Every row comes from one small tree of marks. The marks that hang from a mark follow it in brackets, in alphabetical order. Every link used is in the known rows. Which tree was each row made from?
Known rows:
X(J L(M(U))): [+3.05 -1.10 -1.72 -2.46 +0.86 +1.13 -1.62 +0.06 -1.23 +0.30 +0.23 -0.89 -0.15 -2.02 +1.49 +5.36 -0.17 +1.10 -0.64 -0.05 +0.16 +0.53]
A(U(M(R))): [+1.77 -3.10 -1.55 -1.41 +1.86 -0.14 -0.49 -3.25 -0.68 +2.54 -1.81 -2.08 -3.08 -1.07 +0.23 +2.30 +1.78 -1.13 -0.92 +0.87 +1.15 +1.56]
R(A M(J L U)): [+0.64 -1.10 -1.34 +0.29 +5.40 +2.27 -2.27 +0.07 +0.19 +3.99 -0.05 -0.80 +0.68 -2.27 +2.60 +1.27 +0.78 +1.59 +0.39 -0.10 -0.78 -1.86]
X(J): [+0.22 -2.35 -1.99 -1.55 -0.15 -0.56 -1.02 -1.29 +0.01 +0.04 +0.58 -1.05 +0.08 -0.82 +1.90 +2.59 -0.39 +0.21 -1.13 +0.24 +0.85 +1.00]
M(R U): [+0.73 -2.01 -0.19 -1.22 +3.20 +1.03 -2.38 -0.14 -0.41 +2.55 +0.15 -1.39 -1.42 -0.76 +1.13 +2.83 -1.51 -1.26 -1.29 +0.22 -0.22 +0.11]
L(X(J(M(R)))): [+2.30 -5.47 -2.76 +0.12 +1.28 -0.57 -0.31 -6.16 +0.52 -0.01 -1.13 -3.04 +0.45 +1.30 +0.93 +4.74 -0.06 -0.03 -1.99 +1.54 -0.98 +0.20]
J(M(L R U) X): [+0.52 -3.19 -2.59 +0.91 +1.73 +1.46 -1.78 -4.43 +0.52 +1.51 -0.26 -2.58 +1.15 +0.42 -0.14 +4.05 +0.26 -0.45 -2.54 +0.92 -3.47 -0.14]
L(M(R(A)) X): [+2.90 -3.38 -3.38 -3.04 +3.75 -0.23 -1.79 -2.64 +0.10 +1.94 -0.49 -1.32 -1.64 +1.11 +0.22 +0.65 -0.39 -0.84 -1.42 +0.65 -1.64 -0.34]
U(M): [+0.74 -2.35 -2.04 -0.39 -0.24 +0.30 -0.66 -1.36 -0.83 +1.36 +0.04 -0.48 -0.27 -0.18 +0.17 +2.41 +1.42 -0.41 -0.75 +0.70 +2.36 +1.25]
R(A M(L U)): [+0.68 -1.07 -1.84 -0.23 +3.26 +1.48 -2.94 +1.17 +0.13 +3.50 -0.02 -0.93 +0.53 -0.86 +2.04 +0.34 +1.00 +1.09 -0.10 -0.34 -1.67 -0.57]
L(M X): [+2.72 -2.45 -4.19 -2.40 +0.23 +0.00 -1.25 -2.67 +0.09 +1.06 +0.18 -0.17 +0.06 +0.81 -0.42 +2.83 -0.43 +0.72 -1.16 +0.33 +1.12 +1.02]
A(U(M(L))): [+1.79 -3.06 -3.64 -0.46 +0.43 +0.46 +0.03 -3.17 -0.76 +2.92 -1.05 -1.31 -1.25 -1.78 +0.17 +1.34 +2.75 -0.24 -0.16 +1.24 +0.51 +2.87]
J(X(L(M(U)))): [+1.33 +0.36 -3.02 -2.25 -0.12 +2.02 -2.05 -1.20 -0.39 +0.57 +0.55 -0.38 +1.30 -0.88 -0.82 +5.00 +0.09 +0.91 -2.02 -1.39 -0.39 +0.09]
R(A(U) M(L)): [+0.77 -0.74 -3.73 -1.28 +2.39 -0.06 -1.68 -1.28 +0.66 +2.90 -1.36 -1.00 -0.58 -0.85 +0.96 -1.51 +2.12 +1.52 +0.27 -0.42 -1.02 +0.69]
X(J(M(R U))): [+1.59 -3.46 -0.17 +0.38 +2.06 -0.17 -1.55 -2.65 +0.03 +0.79 -0.73 -3.41 -0.54 -0.95 +1.94 +5.28 -0.45 -0.09 -1.23 +1.40 -0.88 +0.07]
X(J(M(L U))): [+1.58 -3.29 -2.39 +0.91 +0.71 +0.54 -1.20 -2.75 -0.20 +1.15 -0.11 -2.67 +1.62 -1.54 +1.74 +4.32 +0.55 +1.00 -0.59 +1.84 -1.68 +1.25]
U(M(J(X(L)))): [+0.10 -1.49 -2.93 +0.11 +0.23 +2.85 +0.16 -4.58 -0.51 +0.38 -0.08 -0.14 +2.20 -1.18 -0.57 +5.10 +1.97 +0.70 -2.24 -0.58 +1.36 -0.70]
X(J L(M)): [+2.54 -1.35 -3.04 -3.20 -0.23 +0.74 -0.74 -0.91 -1.01 -1.03 -0.08 -0.16 -0.03 -0.43 +0.77 +4.15 +0.19 +1.26 -1.03 -0.18 +0.58 +0.72]
L(M(R)): [+1.94 -2.08 -2.01 -3.25 +2.15 -0.06 -1.75 -0.84 -0.38 +0.51 -0.35 -0.46 -2.66 +1.06 +0.21 +2.02 -0.88 -0.57 -1.26 +0.34 +0.54 +0.22]
R(A): [-0.32 -0.57 -2.73 -1.65 +1.57 -0.40 -1.81 -0.35 +0.52 +1.71 +0.77 -0.37 +0.41 -0.79 +0.52 -1.12 -0.01 -0.28 -0.43 +0.11 -0.57 +0.02]
Q(R(M(L U))): [+1.93 -1.93 -1.78 -0.47 +1.90 +0.21 -2.42 +2.32 -0.29 +1.20 +0.27 -1.74 -1.37 +0.68 +1.17 +1.90 -0.49 +1.59 +0.00 -0.80 -0.36 -0.70]
Q(R(M)): [+0.82 -1.25 -2.11 -1.36 +0.02 -1.39 -2.04 +1.41 +0.40 -0.93 -0.10 -0.98 -1.41 +2.21 +0.44 +1.37 -0.64 +1.91 -0.30 -1.52 +1.86 -1.05]
L(X): [+0.86 -2.66 -3.77 -0.89 +0.27 +0.27 -0.85 -3.14 +0.53 +1.47 +0.42 -0.24 +1.37 +0.49 -0.27 +2.17 -0.67 +0.02 -1.21 +0.19 +0.87 +0.87]

Which tree is each row?
[-0.89 -2.21 -2.03 -1.04 +2.90 +1.27 -1.02 -4.36 +0.73 +0.55 +0.00 -0.97 -0.04 -0.18 +0.67 +3.40 -1.18 -0.54 -2.94 -0.44 -0.26 -1.47] : M(J(X) R)
[+2.62 -5.32 -1.42 +0.52 +2.27 +0.05 -1.18 -4.93 +0.25 +1.53 -0.99 -3.74 +0.47 -0.31 +1.38 +5.91 -0.43 -0.13 -1.58 +1.57 -1.26 +0.08] : L(X(J(M(R U))))
[+2.04 -4.37 -1.41 +0.68 +2.81 +0.86 -1.24 -3.03 -0.49 +1.47 -0.78 -3.42 -0.11 -0.90 +2.03 +4.53 +0.09 -0.45 -1.31 +2.07 -2.74 +0.42] : X(J(M(L R U)))
[+1.85 -5.05 -3.32 -0.33 +4.98 +2.54 -0.20 -5.34 -0.10 +2.67 -0.49 -0.85 +0.26 -0.06 +1.01 +2.76 -1.05 -1.02 -1.66 +1.61 -1.47 -0.47] : M(J L(X) R)
[+3.25 -5.92 -3.78 -0.55 +2.82 +1.23 +0.26 -5.70 -0.88 +3.65 -2.12 -2.31 -1.95 -0.21 +0.07 +2.68 +2.27 -1.42 -1.19 +1.63 -1.14 +2.39] : A(U(M(L(X) R)))
[+3.83 -3.63 -2.32 -1.88 +1.21 +0.06 -1.56 -1.85 -0.33 +1.54 +0.26 -2.18 -0.73 -1.30 +1.94 +5.43 -0.67 +0.66 -1.23 +0.40 +0.52 +1.11] : L(M(U) X(J))
[+1.26 -1.67 -2.33 -0.22 +1.85 +0.16 +0.18 -4.10 -0.20 +2.79 -1.28 -1.31 -1.36 -3.20 +0.57 +2.89 +1.83 +0.88 +0.02 +0.75 +3.18 +1.01] : A(U(M(J)))
[+2.36 -0.88 -2.46 -3.17 +5.81 -0.57 -1.47 -3.05 +0.36 +2.76 -1.70 -1.72 -3.62 -2.57 +0.89 +0.29 +0.06 +0.44 -0.17 +0.69 -0.34 -0.74] : L(M(J R(A(U))))
[+1.34 -1.12 -3.20 -3.43 +0.91 +1.71 -1.32 -2.87 -0.38 -1.08 -0.28 -0.14 -0.25 +1.48 -1.03 +3.98 +0.01 -0.18 -3.02 -1.09 -1.18 -0.36] : J(X(L(M(R))))
[+1.99 +0.23 -3.05 -2.37 +1.90 +2.13 -0.67 -1.85 -0.68 +0.35 -0.19 +1.13 +0.60 -1.39 -0.39 +3.68 -0.50 +1.76 -0.48 -0.03 +1.81 -0.87] : X(L(M(J)))
[+1.44 -3.19 -1.84 +0.98 +2.90 +1.47 -1.61 -2.82 -0.16 +2.31 -0.63 -2.18 +0.15 -0.35 +0.31 +3.05 -0.18 -0.42 -0.85 +1.89 -2.43 +0.38] : J(M(L R U))
[+0.59 -0.82 -2.29 -1.75 +1.76 -1.89 -2.46 +2.00 +0.66 -0.19 +0.03 -1.38 -1.48 +1.58 +0.79 -0.96 -0.02 +1.74 -0.21 -1.41 +0.41 -1.86] : Q(R(A M))
[+0.36 -2.59 -1.92 -0.59 +2.28 +3.14 +0.13 -5.07 -0.83 +0.51 -0.91 -0.76 +0.53 -0.35 -0.24 +5.52 +1.39 -0.59 -2.89 -0.36 +0.08 -1.47] : U(M(J(X(L)) R))
[+1.63 -2.73 -2.15 -0.99 +2.71 -1.96 -0.84 -4.95 +0.95 +0.98 -2.21 -4.07 -1.66 -1.60 +1.25 +1.01 +1.22 +0.36 -0.79 +1.30 -1.91 +0.44] : X(J(M(R(A(U)))))
[+1.96 -3.15 -2.46 +1.05 +3.98 +2.99 -1.56 -2.82 +0.13 +3.83 -0.41 -0.81 +1.70 -0.91 +1.91 +4.47 +0.07 +1.72 -0.50 +0.01 +0.55 -1.06] : R(M(J L(X) U))
[-0.73 -0.42 -1.10 +0.24 +1.95 +1.69 -2.43 -1.79 +1.04 +1.64 +0.04 -0.91 +1.20 -1.19 +1.59 +5.09 -0.01 +2.06 -1.72 -1.90 +1.65 -2.00] : R(M(J(X) U))
[+0.63 -0.74 -1.96 -0.99 +3.60 -1.01 -2.03 +0.65 +0.84 +0.42 -0.16 -1.42 -1.44 +0.13 +1.39 -0.10 -0.46 +2.47 +0.23 -1.16 +1.05 -3.12] : Q(R(A M(J)))
[+0.82 -2.95 -3.17 +0.08 +3.43 +0.47 -1.22 -3.37 +0.33 +1.50 -0.79 -1.91 +0.24 +0.67 +0.19 -0.40 +0.79 -0.53 -0.63 +2.12 -3.71 -0.21] : J(M(L R(A)))
[+0.10 -2.18 -1.60 +0.54 +0.97 +0.57 -2.07 -4.15 +0.89 +0.88 -0.33 -2.74 +0.75 +0.11 -0.30 +4.59 -0.20 -0.18 -2.81 +0.03 -1.52 -0.62] : J(M(R U) X)
[+0.52 -2.79 -2.85 -1.60 +4.17 +0.86 -1.55 -1.32 -0.15 +2.36 +0.08 -1.05 -0.71 +0.18 +1.03 -1.25 -0.06 -1.70 -1.07 +1.07 -3.49 +0.15] : M(L R(A))
[+2.30 -3.89 -2.35 +1.13 +0.31 -0.19 -1.01 -4.59 +0.56 +1.19 -0.20 -3.05 +1.96 -1.12 +0.95 +5.67 -0.05 +1.14 -0.89 +1.22 -0.16 +0.74] : L(X(J(M(U))))
[+1.04 -2.20 -0.70 +0.44 +2.22 +0.55 -2.01 -2.44 +0.37 +1.89 -0.62 -2.03 -0.02 -0.65 +0.09 +3.64 -0.66 -0.20 -1.02 +1.09 -0.49 -0.24] : J(M(R U))
[+1.13 -3.06 -1.21 -0.95 +3.76 +1.97 -1.92 -0.47 -0.78 +3.15 +0.12 -1.24 -1.02 -0.89 +1.23 +2.18 -0.92 -1.47 -1.32 +1.16 -2.24 +0.45] : M(L R U)
[+2.45 -5.17 -4.11 +0.24 +0.63 +1.64 +0.07 -3.92 -0.98 +2.60 -0.12 -0.93 +0.98 +0.68 +0.06 +2.80 +2.12 -0.66 -1.11 +1.59 -0.12 +2.00] : U(M(L(X)))
[+1.44 -4.34 -2.64 -0.27 +3.18 -0.12 -0.77 -3.79 +0.20 +0.56 -0.87 -3.18 -0.11 +0.04 +1.81 +1.04 +1.08 -0.47 -1.13 +2.31 -3.97 +0.07] : X(J(M(L R(A))))
[+2.85 -0.26 -3.23 -4.08 +3.72 +0.37 -1.30 -2.02 -0.47 +1.77 -1.73 -1.14 -2.67 -1.07 -0.62 -0.01 +0.88 +0.13 -0.46 -0.20 -1.69 +0.32] : X(L(M(R(A(U)))))
[+0.34 +0.47 -2.50 -1.55 +1.77 -1.01 -2.06 -0.93 +1.07 +2.34 -1.18 -1.17 -1.00 -0.95 +0.83 -0.87 +1.59 +1.96 +0.18 -1.24 +0.77 +0.20] : R(A(U) M)
[+1.97 -5.21 -4.17 -0.76 +0.77 +0.71 -0.04 -3.65 -0.18 +1.09 +0.42 -1.43 +1.52 +0.14 +1.73 +2.97 +0.01 -0.24 -1.49 +1.19 -1.55 +1.79] : M(L(X(J)))
[+1.28 -2.41 -3.00 -1.10 +0.90 -0.45 -1.58 +1.20 +0.05 -0.54 -0.04 -0.87 -1.20 +2.16 +0.70 +0.82 -0.07 +1.48 -0.20 -0.77 +0.09 -0.50] : Q(R(M(L)))
[+2.63 -1.56 -0.48 -1.90 +5.21 +1.37 -2.20 -0.95 -0.51 +2.59 -0.48 -1.03 -2.56 -1.96 +1.64 +4.36 -1.76 -0.11 -0.85 +0.67 +0.97 -1.26] : L(M(J R U))
[+1.59 -1.73 -1.95 -0.75 +3.48 -0.14 -2.77 +2.97 +0.17 +1.78 +0.29 -1.93 -1.55 -0.02 +1.50 -0.29 +0.10 +1.42 +0.27 -0.67 -2.03 -1.31] : Q(R(A M(L U)))
[+3.35 -2.15 -2.90 -1.75 +1.53 +0.56 -2.10 -1.46 -0.20 +2.56 +0.33 -0.92 -0.29 -0.65 +0.06 +4.01 -0.81 +0.52 -0.87 +0.24 +0.87 +0.90] : L(M(U) X)
[+0.09 -3.16 -3.45 +0.66 +1.20 +2.07 +0.19 -4.73 -0.38 +1.57 +0.21 -0.96 +0.99 -0.93 +0.69 +3.89 +2.25 +0.01 -2.06 +0.61 +0.14 +0.25] : U(M(J(X) L))
[+2.43 -4.94 -2.74 -0.17 +1.87 +1.51 -0.95 -2.62 -0.49 +2.53 +0.59 -2.20 +1.16 -1.41 +2.23 +4.22 -0.35 -0.37 -1.25 +1.07 -1.95 +1.60] : M(L(X(J)) U)
[-0.98 -1.90 -4.01 -0.22 +1.55 +2.00 -0.64 -4.11 +0.60 +1.01 +0.92 -0.27 +1.83 -0.83 +0.45 +2.75 -0.11 +0.45 -2.09 +0.04 -0.91 -0.21] : M(J(X) L)
[+1.95 -4.17 -3.69 +0.35 -0.86 -0.78 -0.10 -5.67 +0.76 -0.23 -0.37 -2.33 +2.31 +0.48 +0.57 +4.56 +0.47 +1.18 -1.34 +1.24 +0.29 +0.88] : L(X(J(M)))
[+0.41 -4.62 -2.53 -0.02 +3.15 +2.57 -0.10 -5.05 -0.74 +1.62 -0.57 -1.50 -0.47 -0.26 +1.02 +4.31 +1.69 -1.19 -2.75 +0.92 -0.95 -0.52] : U(M(J(X) L R))
[+1.84 -3.52 -3.53 +0.00 +1.89 +1.89 -1.29 -2.43 -0.23 +3.48 +0.63 -0.95 +1.58 -1.00 +0.43 +2.84 -0.60 -0.35 -0.91 +0.87 -1.62 +1.51] : M(L(X) U)
